Each row was made from one small tree. The marks that hang from a mark follow it in brackets, in the order of their numbers. Every link used is in the known rows. Write each row's tree.
Known rows
j_760(j_757): .04 .05 .02 .01 .00 -.14 .09 -.10 -.19 .01 .11 .15 .14 .00 .02 -.18 -.03
 -.14 -.05 .12 -.34 .13 -.02
j_509(j_110 j_708(j_669) j_760(j_757(j_204))): .23 .02 -.53 -.13 -.35 -.05 .25 -.22 -.49 .25 .56 .12 .02 .04 .18 -.02
 .54 -.31 .00 .17 -.17 -.19 .13
j_669(j_708(j_509(j_110 j_760(j_757(j_204))))): .00 .20 -.11 -.13 .05 .00 .27 -.30 -.26 .14 .20 .18 -.02 -.15 .16 .01
 .41 -.05 .02 .17 -.25 .01 .03
j_757(j_204(j_341(j_319(j_858))) j_760(j_509(j_110))): .26 .04 -.33 .06 .18 -.30 .25 -.59 -.34 -.17 .05 .02 -.09 -.15 .29 -.12
 .19 -.24 -.08 .36 -.29 .19 .18
j_509(j_110 j_760(j_757)): .29 -.16 -.27 -.11 .00 .00 .10 -.31 -.23 .12 .19 .01 .03 -.01 .18 -.32
 .30 -.24 -.04 .16 -.35 -.11 .11
j_509(j_110 j_708(j_669)): .25 .34 -.41 .00 -.34 -.10 -.04 .07 -.42 .16 .43 .21 .11 .09 -.01 -.01
 .35 .00 .06 .05 -.03 -.02 -.03
j_204(j_341(j_319)): .05 .21 .03 .04 .15 -.35 -.12 -.10 -.31 .00 -.07 -.09 .13 .14 .15 -.06
 -.04 -.04 .07 .36 -.30 .27 -.10
j_509(j_110 j_760): .30 -.07 -.31 -.03 .03 -.01 -.03 -.26 -.16 .16 .11 -.02 -.03 .00 .15
 -.21 .25 -.13 -.01 .08 -.33 -.05 .03
j_669(j_708(j_509)): -.16 .42 .14 .02 .06 -.08 .11 -.05 -.20 .12 -.02 .22 .08 -.11 .08 .06
 .15 .12 .08 .07 -.19 .19 -.15
j_708(j_509(j_110 j_760(j_757(j_204(j_341)))) j_669): -.06 .08 -.18 -.10 -.11 .11 -.03 -.35 -.47 .17 .28 .14 -.01 -.13 .24
 -.10 .28 -.13 .12 .29 -.22 .04 .18
j_496(j_669(j_708)): .03 .44 -.10 .01 -.14 .04 .03 .25 -.29 .23 .11 .09 .24 .00 -.13 .01 .11
 -.01 .13 .06 -.15 .06 -.33
j_757(j_204 j_760): .03 .06 -.26 .10 .14 -.29 .12 -.21 -.15 .05 .08 .15 -.14 -.14 .07 -.04
 -.05 -.24 -.04 .11 -.28 .25 -.07
j_757(j_204 j_760(j_509(j_110 j_708(j_669)))): .14 .18 -.40 .08 -.13 -.15 .21 -.39 -.36 .03 .23 .25 -.07 -.18 .15 -.02
 .23 -.25 -.07 .12 -.12 .03 .12
j_509(j_110 j_708(j_669) j_760(j_757(j_204(j_341)))): .26 .05 -.52 -.18 -.31 -.14 .19 -.25 -.60 .24 .54 .05 .06 .03 .22 -.02
 .53 -.32 .04 .26 -.20 -.11 .18
j_509(j_110): .34 .15 -.25 -.02 .03 -.09 -.10 -.09 -.15 .02 .20 .13 .04 .02 -.02 -.19
 .14 .06 .00 .07 -.27 .08 -.03
j_760(j_509(j_110) j_757(j_204(j_341(j_319)))): .25 .07 -.14 -.11 .02 -.14 .23 -.60 -.35 -.21 .23 .13 .09 -.05 .22 -.16
 .25 -.18 -.14 .40 -.38 .03 .26
j_760(j_509(j_110 j_708) j_757(j_204(j_341(j_319)))): .28 .15 -.22 -.11 -.06 -.22 .27 -.61 -.45 -.13 .37 .16 .13 -.01 .27 .00
 .43 -.20 -.22 .31 -.29 -.03 .30
j_341(j_319(j_858)): .08 .04 -.10 .20 .07 -.24 .22 -.07 -.07 -.04 .05 -.02 .01 .14 .07 -.01
 .07 -.04 -.06 .17 -.29 .15 -.18
j_990(j_858): .27 .13 .00 .03 .06 -.28 -.13 .13 -.07 .04 .13 .11 -.07 -.12 .05 -.03
 -.07 .15 .02 -.20 -.32 .34 -.31

Which tree is each row?
.13 -.01 -.15 -.03 .08 -.34 .28 -.26 -.29 -.08 .28 .02 .04 .03 .11 -.01
 .11 -.20 -.05 .35 -.41 .24 .05 -> j_760(j_757(j_204(j_341(j_319(j_858)))))
.16 .21 -.15 -.05 -.35 .01 .22 -.33 -.45 -.01 .28 .30 .23 -.05 .14 -.19
 .32 -.15 -.12 .14 -.15 -.15 .22 -> j_760(j_509(j_110 j_708(j_669)) j_757)
-.12 .46 -.01 .01 -.07 .12 -.06 .11 -.27 .23 .10 .17 .21 -.10 -.08 .07
 .16 .04 .09 .03 -.14 .08 -.26 -> j_496(j_669(j_708(j_509)))
.07 .12 -.14 .05 .16 -.32 .08 -.52 -.32 -.05 -.09 .09 -.04 -.26 .24 -.07
 -.06 -.25 -.04 .28 -.33 .30 .14 -> j_757(j_204(j_341) j_760(j_509))
-.21 -.06 .05 .00 .16 -.02 .06 -.48 -.11 .16 .11 .13 -.05 -.19 .24 .03
 .13 -.18 -.15 .09 -.38 .12 .09 -> j_708(j_509(j_760(j_757(j_204))))
.20 .12 -.37 .08 .02 -.22 .20 -.50 -.25 -.03 .19 .23 -.09 -.21 .19 .00
 .24 -.24 -.19 .08 -.20 .05 .14 -> j_757(j_204 j_760(j_509(j_110 j_708)))
.19 .32 -.21 .04 -.32 .00 .04 -.24 -.36 .05 .20 .27 .16 -.05 .10 -.07
 .28 -.01 -.06 .06 -.09 -.08 .10 -> j_760(j_509(j_110 j_708(j_669)))
-.18 .28 .10 .00 .06 -.04 .14 -.13 -.19 .21 -.06 .12 .03 -.12 .18 .04
 .22 .02 .08 .09 -.22 .10 -.12 -> j_669(j_708(j_509(j_760)))
-.01 .30 -.12 -.10 -.09 .22 .05 -.05 -.34 .24 .20 .12 .19 -.10 .04 -.07
 .34 -.08 .06 .09 -.18 -.09 -.12 -> j_496(j_669(j_708(j_509(j_110 j_760(j_757)))))
.27 .12 -.25 -.10 -.11 -.13 .30 -.56 -.32 -.09 .44 .29 .10 -.10 .15 -.01
 .40 -.19 -.28 .13 -.28 -.06 .25 -> j_760(j_509(j_110 j_708) j_757(j_204))
-.16 .24 .06 -.11 .09 -.15 .22 -.27 -.33 .16 .07 .10 .04 -.16 .22 .08
 .28 -.08 .08 .26 -.30 .17 .01 -> j_669(j_708(j_509(j_760(j_757(j_204(j_341))))))
.34 -.14 -.36 -.20 .04 -.11 .12 -.42 -.34 .10 .29 -.04 .00 -.04 .21 -.20
 .31 -.26 -.02 .27 -.43 .00 .18 -> j_509(j_110 j_760(j_757(j_204(j_341))))
.18 .17 -.32 .04 .10 -.35 .15 -.58 -.42 -.10 .12 .06 -.04 -.09 .34 .01
 .28 -.27 -.12 .33 -.21 .10 .16 -> j_757(j_204(j_341(j_319)) j_760(j_509(j_110 j_708)))
.21 .19 -.29 -.07 -.33 -.03 .31 -.42 -.46 -.04 .45 .33 .10 -.08 .13 -.01
 .37 -.19 -.15 .18 -.20 -.10 .24 -> j_760(j_509(j_110 j_708(j_669)) j_757(j_204))
.31 .04 -.42 -.06 -.09 -.13 .01 -.26 -.28 .25 .28 .01 .03 .04 .22 -.01
 .48 -.17 -.11 -.01 -.21 -.12 .07 -> j_509(j_110 j_708 j_760)
